What can hang from each mark:
K_425: K_878
K_538: K_424 K_472
K_83: K_472 K_878
K_878: K_83 K_425 K_720
K_720: K_424 K_615 K_795 K_878
K_424: K_538 K_720
K_447: K_83
K_615: K_720
K_472: K_83
K_795: K_720

Every row comes from one small tree of marks. The marks that hang from a mark follow it in brackets, in the order of their numbers. Every link used is in the known rows. Which tree was each row made from?
Known rows:
K_472[K_83]: [ 0.053 -0.818 -0.340 -0.269  0.034  0.131 -0.423  0.183  0.340 -0.415
 -0.388  0.098 -1.838 -1.955 -0.967 -0.019 -0.863 -0.304 -0.170  0.314
 -0.100  0.198  0.935  1.025  0.209 -0.274]
K_795[K_720[K_615]]: [-0.688  0.378  0.197 -0.858  1.455 -0.155  0.148  0.674  0.410  0.301
  0.226 -0.908  0.429 -0.171  0.213 -2.443 -0.815 -0.363 -0.283  0.554
 -0.741  0.203 -0.669 -1.048 -0.283  0.625]
K_720[K_424[K_538[K_472]] K_615 K_878[K_425]]: [-0.364  0.558 -0.297 -2.945  2.555  0.740  0.273  1.529  6.913 -0.510
 -4.837 -1.588  0.007 -1.705  1.223  0.702  0.327 -0.019  2.837 -0.399
 -1.229  1.427 -2.217  3.601  1.052  1.391]
K_472[K_83[K_878]]: [-0.063 -1.611 -0.376 -0.397 -0.199  0.444  0.787  0.533  0.603 -0.468
 -1.027 -0.118 -3.426 -1.841 -0.157 -0.121 -0.936 -0.252  1.362  0.123
 -0.056  0.143  0.594  1.464  0.301 -0.135]
K_472[K_83[K_878[K_720[K_424 K_615]]]]: [-2.338 -1.580 -0.616 -1.019  2.341  0.977  0.786 -0.179  3.086 -0.878
 -4.199 -1.182 -3.186 -2.109  0.631  0.399 -0.776 -0.396  3.433  1.180
 -0.702  0.883  0.797  2.272 -0.659  1.243]
K_425[K_878[K_83[K_472]]]: [-2.001 -1.142 -0.174 -0.316  0.442  0.290 -0.374  0.537 -0.123 -0.027
  0.685  0.484 -3.209 -1.573  1.427  0.081 -0.505  0.647 -0.161 -0.990
  0.024  0.491 -1.657  0.249 -0.956 -0.963]
K_720[K_795 K_878[K_425]]: [ 0.189  0.024 -0.518 -0.604  2.927  1.159  0.015 -0.525  0.797 -0.075
 -2.381 -0.821  0.229 -0.606  1.317  3.064  0.752 -0.291  1.028  0.583
  0.245  1.019 -2.462  4.768 -0.659  2.169]
K_472[K_83[K_878[K_720[K_424]]]]: [-1.924 -1.696 -0.303 -0.848  1.769  0.839  0.440 -0.012  2.928 -0.803
 -2.333 -0.328 -3.271 -1.964  0.436  0.336 -0.463 -0.136  2.934  1.070
 -0.396  0.608  0.779  2.899 -0.121  0.543]
K_720[K_424 K_615]: [-0.580 -0.013 -0.505 -0.505  0.992  0.360  0.335 -0.592  2.838 -0.390
 -3.751 -1.683  0.522 -0.366  0.538  0.567 -0.827 -0.564  1.832  1.018
 -0.594  0.738  0.241  0.953 -1.133  1.120]
K_424[K_720[K_795 K_878[K_83]]]: [-2.486 -0.675  0.491 -1.467  3.372  0.191  0.215 -1.525  2.658 -0.171
 -1.526 -1.177 -0.766 -0.404  1.704  1.350  0.186 -0.117  0.225 -1.042
 -0.951  0.255 -0.040  3.633  1.162  1.370]
K_878[K_83[K_472] K_425]: [-2.332 -1.399  0.738 -0.019  4.743 -0.072 -1.253  0.775  0.813  0.434
  0.579  1.042 -3.124 -1.949  2.468  0.679  1.214  1.256  0.691 -0.758
 -0.463  1.029 -1.990 -1.430  0.042 -1.321]
K_83[K_878]: [-0.033 -0.868 -0.166 -0.095 -0.374  0.402  1.378  0.451  0.500 -0.128
 -0.543 -0.287 -1.827  0.081  0.898 -0.062 -0.130  0.074  1.875 -0.234
  0.033  0.052 -0.408  0.630  0.158  0.078]
K_615[K_720[K_424[K_538] K_795 K_878[K_83 K_425]]]: [-4.160 -1.066 -0.594 -1.408  5.801  0.233 -0.929  1.230  5.152 -0.546
 -5.344 -1.562 -0.422 -0.846  2.345  2.449 -0.441 -0.266  2.195 -0.219
 -0.475  1.271 -1.509  7.125 -0.091 -0.065]
K_795[K_720[K_424 K_615 K_878[K_425]]]: [-0.657  0.401 -0.318 -1.196  4.267  0.215  0.238  0.206  4.444 -0.052
 -1.920 -1.704  0.663 -0.417  1.242 -1.405  0.194 -0.048  1.065  1.688
 -0.674  1.460 -2.541  3.494 -0.917  1.328]
K_538[K_424[K_720] K_472]: [ 0.061  0.176  0.898 -4.965 -1.303  0.524  0.097 -0.026  3.932 -0.075
  1.665 -0.312 -0.086 -0.955 -0.494  0.387  0.347 -0.143  0.281 -0.039
 -1.581 -0.838  0.206 -0.945  4.256 -0.520]
K_424[K_538 K_720[K_795]]: [-0.604 -0.434  0.436 -1.929  0.001 -0.176  0.441  0.893  0.884  0.199
  0.013 -1.078  0.414 -0.680  0.828  0.921 -0.262 -0.837  0.966 -2.657
 -1.407 -0.319  0.028  0.643  2.575  1.557]
K_720[K_424[K_538] K_615 K_795 K_878[K_425]]: [-0.461 -0.190 -0.856 -1.614  3.512  1.052  0.729  1.012  3.969 -0.432
 -6.261 -2.692  0.778 -1.169  2.054  3.208 -0.199 -1.070  3.416  0.013
 -0.410  1.646 -2.386  5.915 -0.742  3.359]
K_425[K_878]: [ 0.251 -0.174 -0.967 -0.001 -1.842  0.598 -0.168  0.047 -0.907  0.113
  0.739  0.075 -0.351  0.126 -0.372  0.232 -0.619 -0.141 -0.651 -0.176
  0.631  0.139 -2.150  1.111 -0.830  0.185]
K_83[K_472 K_878[K_425 K_720[K_615]]]: [-2.380 -0.970  0.177 -1.304  4.763  0.937  1.229  0.271  1.315  0.338
 -2.776 -0.288 -3.996 -2.328  2.982  0.838  1.601  1.038  3.951 -0.105
 -1.128  1.325 -2.326 -1.600 -0.359  0.941]
K_878[K_83 K_425 K_720[K_424 K_615 K_795]]: [-4.998 -0.978  0.331 -0.313  7.676  1.563 -1.755 -0.793  2.589 -0.062
 -4.704 -0.980 -0.291 -0.896  3.181  3.573  0.778 -0.110  3.330  1.104
 -0.876  1.773 -2.176  2.026 -1.752  2.297]
K_878[K_720]: [-2.246  0.188  0.475 -0.346  2.283  0.276 -0.306 -0.356  0.592  0.077
 -0.686  0.346 -0.117 -0.028  0.456  0.121  1.058  0.395  0.909  0.378
 -0.367  0.301  0.059  0.182 -0.066  0.688]
K_538[K_424 K_472[K_83[K_878[K_720[K_615]]]]]: [-1.761 -0.865  0.298 -4.966  0.400  1.796  0.716  0.981  3.813 -0.986
 -2.684 -0.566 -3.174 -2.820 -0.109  1.005 -0.627 -0.267  2.942  1.388
 -1.118  0.107  0.712  0.716  2.204  0.340]
K_795[K_720[K_878]]: [-0.381  0.451  0.157 -1.099  1.658 -0.300  0.542  0.616  1.773 -0.064
  1.050 -0.629  0.106 -0.043  0.178 -2.471  0.019  0.078 -0.780  0.742
 -0.205  0.243 -0.627  3.092 -0.013  0.180]
K_795[K_720[K_424 K_615 K_878[K_83[K_472] K_425]]]: [-2.751 -0.661  0.275 -1.551  6.234 -0.109 -0.115  0.579  5.042 -0.127
 -1.889 -1.292 -1.984 -1.810  2.812 -1.527  0.364  0.607  1.510  1.097
 -1.187  1.712 -2.145  2.774 -0.985  0.219]
K_447[K_83[K_878]]: [-0.308 -0.978  0.458  0.354 -0.010 -0.006  0.883  0.371  0.450 -0.199
 -1.732 -0.482  0.849  0.135  1.596 -0.667 -0.121  0.302  1.378 -0.366
 -0.827  0.231 -0.400  1.250  2.201 -0.229]
K_425[K_878[K_720[K_424[K_538] K_795]]]: [-1.866 -0.562 -0.755 -1.267 -0.026  1.349 -0.364  1.061  0.844 -0.370
 -1.796 -1.051  0.565 -0.499  0.983  2.320 -0.525 -0.948  2.221 -0.176
 -0.077  0.763 -1.752  4.370 -1.003  2.259]

Write each row's tree:
[-1.987 -1.217 -0.188 -0.417  3.854  1.760  0.167 -0.221  1.764 -0.140
 -2.533 -0.685 -0.961 -0.591  2.635  3.025  0.972 -0.186  4.475  1.026
 -0.400  1.134 -2.361  3.323 -0.702  2.177] => K_83[K_878[K_425 K_720[K_424 K_795]]]
[-2.332 -0.795 -0.254 -0.599  4.462  1.856  0.644 -0.270  0.233  0.312
 -3.755 -0.830 -1.287 -0.715  2.505  2.949  0.933 -0.214  3.772  0.469
 -0.512  1.158 -2.879  0.775 -0.752  2.772] => K_83[K_878[K_425 K_720[K_615 K_795]]]
[-3.008 -0.247  0.417 -1.711  4.084 -0.245  0.847 -1.621  4.287 -0.069
 -2.981 -1.240 -1.434 -0.258  1.374 -0.625  0.083  0.361 -0.057 -0.989
 -1.161  0.372 -0.197  0.938  1.155  0.776] => K_424[K_720[K_615 K_878[K_83]]]
[-5.277 -0.921  0.625 -0.335  5.512  0.471 -0.809 -0.672  3.820 -0.488
 -4.304 -0.823 -0.898 -0.345  2.042  0.696 -0.041  0.292  2.482  0.861
 -0.825  1.180  0.482  0.859 -1.305  0.736] => K_878[K_83 K_720[K_424 K_615]]
[-5.337 -1.022  0.757 -1.288  5.020  0.768 -0.769  0.960  2.885 -0.578
 -5.332 -1.707 -0.397 -0.857  2.806  2.203 -0.470 -0.605  3.667 -0.461
 -0.993  1.099  0.301  2.646 -0.992  2.173] => K_878[K_83 K_720[K_424[K_538] K_615 K_795]]
[-2.220 -1.083  0.359 -0.909  5.265  0.842 -0.355 -0.154  1.539 -0.152
 -2.302 -0.458 -2.517 -2.351  3.039  2.867  0.976  0.551  1.505 -0.211
 -0.331  1.276 -2.009  3.873 -0.774  1.109] => K_720[K_795 K_878[K_83[K_472] K_425]]
[-2.274 -1.109  1.028 -0.814  2.238 -0.020  0.873  0.529  1.057 -0.247
 -2.197 -0.264 -1.142 -1.708  2.846 -0.749  0.930  1.154  2.782 -0.444
 -1.733  0.547  0.106  0.429  2.055 -0.225] => K_447[K_83[K_472 K_878[K_720]]]
[-0.018 -0.311  0.466 -2.523 -1.425  0.229 -0.589  2.611  2.536 -0.473
 -0.226  0.370 -1.640 -2.951 -0.765 -0.927 -0.845 -0.296  0.781 -1.667
 -1.250 -0.067  0.884  0.402  2.558 -0.545] => K_424[K_538[K_472[K_83]]]
[-4.634 -1.033  1.134 -0.382  7.151  0.296 -1.589  0.321  1.310  0.357
 -0.175  1.391 -3.234 -2.034  2.971  0.804  2.072  1.678  1.586 -0.547
 -0.940  1.261 -1.864 -1.334 -0.133 -0.564] => K_878[K_83[K_472] K_425 K_720]
[-4.127 -1.059 -0.314 -0.388  2.431  1.511 -1.337 -0.478  1.120 -0.479
 -1.802 -0.599 -0.540 -0.419  1.903  2.475 -0.353 -0.383  1.742  0.603
  0.011  0.946 -1.642  4.277 -1.973  1.517] => K_425[K_878[K_83 K_720[K_424 K_795]]]
[-4.519 -1.231 -0.161 -1.435  3.320  1.521 -0.612 -0.530  1.527 -0.556
 -3.858 -1.215 -2.394 -2.224  2.906  2.587 -0.575 -0.113  2.605  0.374
 -0.856  1.461 -1.256  2.656 -2.521  1.833] => K_425[K_878[K_83[K_472] K_720[K_424 K_615 K_795]]]
[-2.470  0.194 -0.019 -0.372  5.228  0.771 -0.685 -0.309  0.970  0.548
 -2.562  0.093 -0.105 -0.363  1.125  1.186  1.589  0.486  1.539  0.589
 -0.537  1.207 -2.561 -1.571 -0.390  1.602] => K_878[K_425 K_720[K_615]]
[-2.168 -1.026  0.186 -0.663  5.405  0.127 -0.278 -0.027  5.282 -0.462
 -2.307 -0.414 -2.794 -1.881  2.787  0.969  1.242  1.128  1.879  0.406
 -0.431  1.642 -1.692  4.261 -0.869 -0.483] => K_720[K_424 K_878[K_83[K_472] K_425]]
[-0.290 -0.396  0.371 -1.171  0.330 -0.807 -0.027  2.559  2.597 -0.150
  1.579 -0.948  0.828 -0.104  0.463 -2.665 -0.770 -0.426  0.864 -0.191
 -0.779  0.256 -0.183  2.021  0.541 -0.027] => K_795[K_720[K_424[K_538]]]
[-2.618 -0.634  0.226 -1.358  5.606 -0.269 -0.093  2.095  5.388 -0.162
 -2.118 -1.337 -0.586 -0.471  2.113 -1.841 -0.334  0.140  1.430 -0.048
 -0.893  1.566 -2.555  3.499 -0.074  0.437] => K_795[K_720[K_424[K_538] K_615 K_878[K_83 K_425]]]
[-2.312 -0.528  0.447 -0.988  5.097 -0.230 -0.311 -1.147  3.886  0.349
 -0.197 -0.004 -1.468 -0.116  1.574 -0.129  1.410  0.861 -0.327 -1.115
 -0.838  0.732 -2.230  1.513  1.770  0.011] => K_424[K_720[K_878[K_83 K_425]]]
[-2.632 -1.030 -0.325 -1.315  5.547  1.050 -0.016  1.094  4.647 -0.700
 -6.433 -2.277 -0.365 -1.199  3.098  3.059 -0.326 -0.560  3.351 -0.410
 -0.428  1.757 -2.222  5.789 -0.976  2.423] => K_720[K_424[K_538] K_615 K_795 K_878[K_83 K_425]]
[-0.324 -0.347  0.125 -3.863  0.401  0.604  0.951 -0.761  1.034 -0.053
 -1.675 -2.201  0.505 -0.313  0.371  2.623 -0.633 -1.034  1.197  0.410
 -0.811 -0.455  0.022  0.252  1.976  2.017] => K_538[K_424[K_720[K_615 K_795]]]
[-2.046 -0.681  0.405 -3.180  0.596  0.938  0.631  2.392  3.495 -0.517
 -3.121 -0.280 -3.065 -3.084  0.414 -0.594 -0.680 -0.180  3.085 -1.446
 -1.688  0.343  0.505  0.114  2.170  0.570] => K_424[K_538[K_472[K_83[K_878[K_720[K_615]]]]]]
[-2.863 -0.533 -0.144 -0.742  4.095  0.175  0.518 -0.775  5.464 -0.977
 -5.725 -2.055 -1.103 -0.342  1.700  0.454 -0.484  0.024  1.641  1.026
 -0.282  1.298  0.114  4.268 -1.572  0.727] => K_720[K_424 K_615 K_878[K_83]]
[-0.371  0.532  0.677 -3.609  1.693  0.042  0.252  1.177  5.838  0.348
  0.186 -0.012 -0.550 -1.527  0.669 -0.689  1.302  0.450  0.618 -2.594
 -2.021  0.298 -2.150  1.095  4.368  0.320] => K_424[K_538[K_472] K_720[K_878[K_425]]]
[-4.345 -0.718 -0.002 -2.793  3.308  0.462 -0.753  1.141  6.659 -0.994
 -5.564 -1.753 -0.466 -1.718  1.762  1.570 -0.996 -0.522  2.283 -0.390
 -1.433  0.534  0.651  7.088  0.758 -0.460] => K_615[K_720[K_424[K_538[K_472]] K_795 K_878[K_83]]]
[-2.840 -0.588  0.466 -1.706  3.985 -0.612  0.435  2.037  5.312 -0.510
 -2.458 -2.000 -0.559 -0.409  1.789 -2.588 -1.107 -0.176  1.464 -0.053
 -0.863  1.141 -0.504  4.045 -0.303  0.257] => K_795[K_720[K_424[K_538] K_615 K_878[K_83]]]
[-1.749 -0.397 -0.862 -0.700  0.494  1.655 -0.637 -0.653  0.456 -0.303
 -1.752 -1.080  0.554 -0.318  1.010  2.665 -0.076 -0.858  1.802  0.955
 -0.026  0.747 -1.792  4.320 -1.851  2.474] => K_425[K_878[K_720[K_424 K_795]]]
[-2.388 -0.778  0.562 -0.952  3.345 -0.285  0.492  0.087  2.887 -0.589
 -1.783 -0.274 -3.358 -1.675  2.068 -0.205  0.409  1.005  0.454 -0.509
 -0.184  0.768  0.345  2.652 -0.438 -0.728] => K_720[K_878[K_83[K_472]]]
[-2.498 -0.158 -0.298 -0.611  5.396  1.837 -0.957 -0.904  2.005  0.021
 -4.537 -1.354  0.982 -0.954  2.139  3.665  0.839 -0.515  3.458  1.521
 -0.806  1.541 -2.324  2.118 -1.487  3.161] => K_878[K_425 K_720[K_424 K_615 K_795]]
[-4.553 -1.025  0.733  0.176  6.775  1.300 -2.098 -0.255  0.151  0.314
 -1.340  0.602 -0.744 -0.572  2.629  3.019  1.270  0.399  1.760  0.154
 -0.428  1.264 -2.346  1.144 -0.646  1.292] => K_878[K_83 K_425 K_720[K_795]]
[-2.665 -0.718  0.753 -1.955  3.570 -0.668  0.803 -1.107  3.944 -0.059
 -0.468 -0.370 -3.089 -1.431  1.816 -0.803  0.813  0.873  0.003 -1.415
 -1.434  0.270  0.431  1.340  1.491 -0.389] => K_424[K_720[K_878[K_83[K_472]]]]
[-4.902 -0.986  0.788 -0.002  4.790  0.205 -1.189 -0.341  3.351 -0.571
 -1.901  0.130 -0.877 -0.070  1.821  0.419  0.451  0.502  1.771  0.794
 -0.581  0.710  0.423  1.878 -0.801 -0.036] => K_878[K_83 K_720[K_424]]
[-0.905 -0.047  0.051 -1.716  1.398  0.573  0.526 -1.733  0.814  0.361
 -2.240 -1.807  0.667 -0.750  0.883  1.630 -0.343 -1.068  0.886 -0.777
 -1.501 -0.072 -0.156 -0.368  0.897  2.576] => K_424[K_720[K_615 K_795]]
[-2.349 -1.440 -0.283 -1.283  2.279  1.595  0.859 -0.306  0.396 -0.649
 -4.295 -1.082 -3.057 -2.509  0.850  1.832 -0.822 -0.769  3.197  0.680
 -0.644  0.664  0.424  2.056 -0.588  2.334] => K_472[K_83[K_878[K_720[K_615 K_795]]]]
[-4.991 -1.151  0.806 -1.017  7.796  1.259 -1.192 -0.235  0.631  0.381
 -3.572 -0.192 -2.645 -2.606  3.814  3.118  1.373  0.510  2.797 -0.111
 -1.360  1.691 -2.057 -0.607 -1.215  1.680] => K_878[K_83[K_472] K_425 K_720[K_615 K_795]]
